Each row was made from one path, in order. Every step used is in the known rows, and no mark comes twice. Write each row's path.
In the rows, 128 means zero.
Known rows:
vonino, mevu, fona, konen: [193  99 168 147 160  81 115 122 126 122 120 111 102 118  73 136 139 113
 131 168 154  51 117 186 132  82 117  90 127  86 119 112  81 130 170 154
 154  86 118  30 135  89 116 148  60 170 122 170 119 101 160 126 125 121
 130]
sunut, vonino, mevu, zafov: [164 103 130 126 139 154  66 138 141 136  83  92 162  87 142 130 109 164
 133 140 173  96 128 111 124 127 132 139  90  92 105 200 139 123 151 181
 142 133 132 107  96 111 118 109  57 138 123 131  74  75 157 125 138  71
 145]
zafov, mevu, fona: [159 128 159 112 128  93 179 188  98 160 142 142 126 112 104 120 160 126
 128 132  64  92 131 111  89 129 140 118 149 142 164 181  42 126 117 139
 111 122 106  98 186 130 136 104 113  91 117 113 162 129 164 113 111 148
 126]
zafov, valun: [146 135 134 155 145 104 146 140  89 191 140 144 140 135 129 128 102 123
 105 111  84 163 109 147 170 107 135 165 109 122 138 111 140 142 123 108
 124 153 140 127 132 111 158 152 150 124 171 159 126 109 124 125 102 141
 119]
zafov, sunut: [133 134 114 152 127  98 131 110 166 145 161 131 134 144 105 144 103 119
 156  95 108 175 111 147 107 139 130 123 110 163 144 115  96 163  99 164
 125 123 129 149 108 126 140 143 149 110 158 117 135 131 131 170  80 110
  97]
vonino, mevu, zafov, dirare: [182 141 177 112 143 125 131 106 122 149 169 129 129  98 168  96 140 153
 108 140 148 143 155 120 134 110 158 156 126 126 108 152 142 144 123 174
 129 151 178  38 124  77  98  99 127 102  73 129  91 114 155  98  93  91
 172]
sunut, vonino, mevu: [179 111  96 136 157 155  97 140 125 145 102 122 167 118  95 149 126 133
 128 144 164  88 114 143 160 108 116 127  97  70 110 149  92 115 136 156
 135 102 135 117 112 156 121 118  78 164 135 160 112 105 122 129 115  71
 120]
vonino, mevu, zafov: [184 114 155 139 132 139 119  90 116 157 138 123 134 117 143 121 127 146
 122 141 158 131 152 132 152 119 117 155 113 109 134 126 138 127 146 168
 124 144 145  58 103 100 123 123  67 164 125 130  79 103 156 117  96  92
 152]
basik, mevu, vonino: [ 89  85 148 136 149 173 152 152 118 149 197 153 101 196 117 166 134 114
 113 134 109  69 120 111 152 135 141 171 164  98 139  98 130  87  95 146
  89 132 120 137 144 181 187 151  92 175 161 183 105 103  99 137  90 109
 107]
dirare, mepak: [145  68 164  97 146 171  84 115 160 122 164 138 125 127 122 177 107 138
 123 140 137 112 140 154 172 146 112 145 103 144 137  83  87 131 148 129
  86  97 151 153  77 124 153  98 127 166 162 142 146 144  89 180  91 157
  97]
fona, valun, zafov: [ 98 120  92 126 118 152 140 113 134  99 118 119 130 169 135 142 114 127
  97 125 139 162 116 112 134 121 129 119 114 148 137  97 189 140 157  58
 127 156 123 172 125 121 120 179 163 118 164 121 116 152 102 124 194 153
 119]
dirare, zafov: [105  93 120 149 188 168 139 136 108 149 116 111 145 169 139 145 112 117
 141 158  93 163 131 155 135 119 136 152  87 121 172 113 118 166 133 170
 113  94 128 131 125 125 153  96  66 161 146 119  96 157 119 120  83 134
  95]
konen, fona, valun, zafov: [ 77 102  87 133  77 106 129 100 152  99  71 149 102 144 119 126 139 126
 116 126 140 170 154 126 156 147 110 137 142 165 128  85 200 128 144  82
 143 108 114 175 139 115 112 177 175 132 143 109 120 147  58 115 191 168
 143]
mevu, fona: [124 100 144 137 125 124 137 163 124 136 132 129 123 127 107 149 139 134
 102 141  76  87 155 151 116 132 142 122 121 127 180 148  53 126 115 171
 123 110  85  97 130 109 157 111  82 128 116 121 115 109 161 125 106 139
  80]
valun, zafov, sunut, vonino, mevu, basik: [109 198  48 170 104 147  92  73 149 116 101  79 164 129 129 116  84 124
 179 132 225 174  66 147 122 169  95 117 149  94 106 149 181 104 141 132
 129 160 131 197  85 165  94 119 117  93 106 126 154  81 116 143 150  71
 131]
nidef, fona, mevu, basik: [137  98 146 143  84 174 173  82 122 150 131 132 150  78 138 134 146 143
 116  92 165 146 178 117 173 147 105 143 130 130 155  79 147  69  64 160
 126 151 172 155 127 157 169  85 136 128 143  72 144 166 118 154  98 187
 123]
mevu, fona, konen: [131  85 172 137 160  70 104 139 141 117 138 124  98 135  92 114 133 124
 150 164  96  69 133 170  86 124 151  90 121 115 148 115  79 161 134 160
 140  96  94  77 149  88 142 141  78 136 145 128 112 113 169 138 134 162
 110]
basik, mevu, fona: [115 127 176 130 131 121 121 172 123 135 158 143 105 140 107 182 132 119
  98 148 101  65 150 114 132 137 170 126 169  97 183 147  91 106 138 169
 102 136 117 109 118 131 209 132 101 148  88 135  96  98 150 114 131 126
  75]
konen, fona: [110  95 116 140 117 101 115 128 154 151  88 170 103 117 108 134 144 129
 146 114 114 149 176 141 179 148 125 148 127 142 151 100 110 118  88 159
 117  89 137 132 146 137 141 120 129 153 132 117 117 116  69 143  96 146
 111]
konen, fona, valun, zafov, mevu, basik: [ 85 173  87 133  56 140 150 102 121 126  93 159 102 121 182  58 144 101
 159 112 162 182 120  89 141 152  90 138 187 166 105 112 217 105 119  20
 130 142 166 235 185 138  87 123 194  96 111 125 176 157  60 107 173 172
 165]
vonino, mevu, basik: [183 136 116 157 144 170 144  79  98 179 171 145 141 106 147 131  98  99
 147 166 207 152 114 149 195 151 102 138 136  90 162  92 130 118 132 122
 113 127 159 122 129 139 134 107  75 155 130 166 136 131 109 124  65 113
  99]
zafov, sunut, vonino, mevu, fona, konen: [155 148 102 154 152  66  57 132 177 100  88  84 126 103  52 120 116 121
 188 125 133  72  92 165  77 101 135  71 107  75  75 186  86 153 137 183
 172  82  97  67 117 120  87 162  71 132 120 152 127  74 199 174 133  67
 140]
fona, valun, zafov, sunut: [ 88 155  79 137  98 102 135 111 146  84 127 109 126 168 130 129  92 107
 129 108 138 207  84 121 112 134 106 109 119 171 114 109 184 145 142  71
 143 142 110 163 104 114 117 173 197 112 162  94 146 167 125 142 159 114
 129]
mevu, fona, valun, zafov, dirare, mepak: [ 86 125 162  57 124 157 119 123 127  47 157 123  86 118 161 139 147 145
  65 147 102 105 165 116 129 127 150  91 131 185 110 125 134 123 169  80
 135 149 115 124 101 107 105  94 225  97  99 120 158 139 126 142 163 179
 147]
fona, mevu: [159 115 155 122 131 144 137 104 121 144 159 160 136 130 138 146 142 139
 106 129 129 129 168 143 161 121 161 122 109 116 119  32  83 132 119 145
 117 133 134 106 117 136 148 120  99 149 143 115 133 171 123 131 125 139
 131]
fona, mevu, vonino: [122  85 127 116 147 181 170 110  87 153 187 145 115 165 140 121 162 125
 103 114 116  95 157 143 139 149 139 157 117 105 139  46  92 104  85 129
 112 135 109 105 152 179 139 135 102 174 164 152 148 148 124 151 124 148
 157]
nidef, fona: [132  60 176 136 116 126 161 119 144 164 120 104 138 124  91 143 114 156
 105  97  97 132 164 114 149 112 105 163 113 141 166 138 119 103  75 200
 134 105 143 116 138 127 165 117 136 112 152  86 120 128 116 143  85 149
  93]

Write each row's path:
[163 161  69 158 138 103  96 129 161 132 104 114 169 117  77 144  78 127
 165  94 157 143  95 145 122 125 106 109 113  82  83 160  92 151 122 173
 128 105 134 142  91 150 101 141  93 143 115 149 124 109 151 146  91  52
 129]	zafov, sunut, vonino, mevu
[109 134 108 160 193 149 148 138  72 190 112 131 159 142 146 138 112 114
 144 146  83 165  83 150 176 116 143 176  82 128 139 105 162 147 136 140
 114 126 148 120 116 125 167 124 109 152 191 160 111 148 129 101  91 132
  94]	dirare, zafov, valun
[124 147 168 107  98 114 164 171 107 125 135  92 121 136 102 107 161 151
 127 114  90  96 140 117  74 115 119 137 165 153 152 181  95  94 138 118
 113 146  83 131 177 134 123  96 122  72 102 104 168 100 152  98 188 141
 152]	valun, zafov, mevu, fona
[143 129 169 106 151 113 122 127 124 134 172 125 123  98 197  99 120 177
 123 141  99 155 159  98  81 130 176 152 104 155 137 158 135 136  95 177
 133 161 155  79 132  72 121 101 151  78  92 105  87  98 146 121  99 135
 138]	mevu, zafov, dirare
[112 116 181 126 128 139  92 135 152 140 155 136 127 141 162 173 109 137
 128 112 137 106 155  96 125 134 151 154 166 136 136 132 143 129 118 165
 109 171 152 126  94 126 201 126  93 140 111 100  52 100 129 105 134 112
 106]	basik, mevu, zafov
[ 90  90 123 126 124 156 169 107 122 140 130 188  86 157 126 115 206 118
 112  96  97 103 179 151 165 169 130 156 142 131 127  27 109  94  73 135
 120  94 109 102 186 183 131 127 118 184 141 146 156 130  95 145 115 153
 165]	konen, fona, mevu, vonino
[119 131  93 153  98 149 138  76 137 167 115 201 124  69 176 114 162 121
 149 114 153 156 184 150 199 198 124 133 154 124 135  29 130 105  97 121
  97 143 163 164 148 164 130  78 152 140 105 111 147 143  89 128  93 183
 123]	konen, fona, mevu, basik
[125 124 162  64 131 151 106 110 151  93 180 106 120 125 128 122 132 164
 107 139 134 145 171 149 123 128 144 149 136 162 111 102 135 110 155 144
 102 158 147 138 111 118 101  87 186  81 105 128 148 116  88 139 142 165
 147]	valun, zafov, dirare, mepak
[160 135  70 155 155 181  98 108 112 151 125 111 172  98 133 117  99 133
 167 146 210 126 106 134 175 147 106 123 119  68 141 164 131 105 128 132
 118 122 142 160 105 150 131 115  73 154 114 155 113  95 127 119  94  83
 118]	sunut, vonino, mevu, basik
[184 138 147 151 147 130 124 111  97 179 116 131 133 104 140 110 113 125
 104 129 157 136 103 124 183 110 117 174 123 123 110 142 192 125 156 125
 130 159 159  56  94  86 138 139 123 144 155 152  91  90 164 114 115  94
 149]	vonino, mevu, zafov, valun
[125 164 108 128  82 156 155 112  92 124 161 138 135 134 189  76 101 100
 139 124 165 175  75  90 128 116  91 125 176 150 115 119 202 105 130   6
 120 171 147 200 162 138 119 134 177  83 142 120 177 180  87 123 182 165
 139]	fona, valun, zafov, mevu, basik
[144 121 154 100 136 118 177 169  91 129 147 163  96 114 132 126 134  92
 106 131  67 111 116  71  87  96 134 101 139 148 127 168  82 159 126  89
 145 114 102 115 185 130 122 150 155 132 142 142 149 183 146 115 131 166
 132]	zafov, mevu, fona, valun
[137 110 180 119 173  80 146 168 104 128 116 111 107 128 115  89 149 113
 186 145  83  92  96 152  66  82 145 121 120 128 117 155  84 171 131 152
 136  70 115  85 173 112 112 111  50 157 138 116 139 157 180 124 128 140
 133]	dirare, zafov, mevu, fona, konen
[123 171  73 142 105 113  93 109 165 100  79  59 164 152  74 131 115 154
 156 103 185 150  89 141  99 128  94 125 120 100  88 169 144 121 152 138
 135 132 102 144  93 165  89 145 111  99 117 127 144  87 132 134 167  46
 156]	valun, zafov, sunut, vonino, mevu
[109 129  67 136 133 109  77 146 181 120 117 120 164 147  97 151  80 136
 191 100 111 144  98 128  85 128 121 114 100 114 117 174  89 146  87 184
 129 115 123 177  88 142 138 140 139 114 152 117 138 117 144 161  96  86
 116]	zafov, sunut, vonino
[ 93 116 126  66 112 138 107  94 165  53 109 147  87  97 153 104 159 143
  92 132 141 174 195 113 158 152 129 130 133 187  66  71 187 119 151  80
 114 112 171 173 122 113  80 107 251  96 112 127 157 145  39 160 159 195
 183]	konen, fona, valun, zafov, dirare, mepak
[191 137 136 103 164 133  86 128 127 129 120 102 167  73 176  85 132 185
 125 134 148 105 149  99 110 117 155 143  94  86  90 223 129 136  99 199
 150 151 153  68  99  98  79  97 118  99  73 131  81  72 170 108 113  78
 166]	sunut, vonino, mevu, zafov, dirare
[132 147 125 106  95 115 164 124 104 120 130 143 121 159 138 103 131 115
 117 124 124 159  96 100 114  83 108 122 155 155  95 129 165 123 155  37
 118 162 143 166 158 126 111 169 180 102 149 117 146 185  98  98 193 142
 167]	fona, valun, zafov, mevu
[ 88 165 147  92 130 116 148 137 115  80 139 110  96 126 158 109 143 146
  70 154  79 139 166 106  81 128 176 100 136 158 121 153 152 123 141 105
 164 178  92  87 150  95 112 142 218  72  98 116 133 142 153 109 172 163
 134]	mevu, fona, valun, zafov, dirare
[115  97 144 119 122 137 152 143 110 130 118 154  94 130 133 159 126 109
  81 150  88 110 128  97 114 137 146 104 109 147 165 142 108 152 141  98
 143 109 102 102 117 101 143 145 146 144 151 121 111 162 155 140 105 144
  98]	mevu, fona, valun
[101 136 109 116  67  97 156 128 137 110  90 161  96 132 141 102 167 131
 131 102 130 157 134  82 139 119  93 138 162 173  82 115 177 116 150  41
 104 120 144 186 193 142  87 170 186 112 114 122 153 167  63 101 193 158
 175]	konen, fona, valun, zafov, mevu
[146 159  69 131 132 108 119 141 132  94  72 129 127  97  92 145  97 107
 110 124 129 102  94 103  97 130 128  67 104 100 102 201  99 184 141 122
 163 104  96 112  70 132 109 169 139 159 136 158 138 139 188 148 115  68
 127]	zafov, sunut, vonino, mevu, fona, valun
[ 72 172 109 126  89  98 141 125 144  70 110 103 112 143 105 143 116 107
 102 116  86 163 127 122  61 139 120  93 149 165 144 144 143 140 147  76
 161 142  57 134 102 114 114 177 176  94 128 110 144 137 170 157 165 115
 140]	mevu, fona, valun, zafov, sunut
[130 142 132 150 171 174 166 140  70 179 161 143 154 130 181  93 106 105
 197 144 134 168  80 109 134 137 112 153 130 121 148 126 122 131  99 120
  95 107 164 177 169 151 132  80  75 135 118 125 130 174 102 105  78 147
 109]	dirare, zafov, mevu, basik
[ 45 173  61 124  76 118  94 146 157  55  71  75 133 131 104 141 102 140
 139 115  96 134 107  83  43 137 125  87 116 156 126 206 144 120 146 101
 178 142  48 188 106 127 112 165 169 100 124  89 129 122 188 143 192  97
 137]	mevu, fona, valun, zafov, sunut, vonino
[101  99 200 125 131  78  90 157 158  90 165 135  84 141  87 171 150 116
 135 156 133  36 114 142  97 110 136 107 156  83 125 107 116 122 145 166
 136 121 119  97 134 109 181 149  76 157 110 145  92  93 144 126 150 142
  83]	basik, mevu, fona, konen
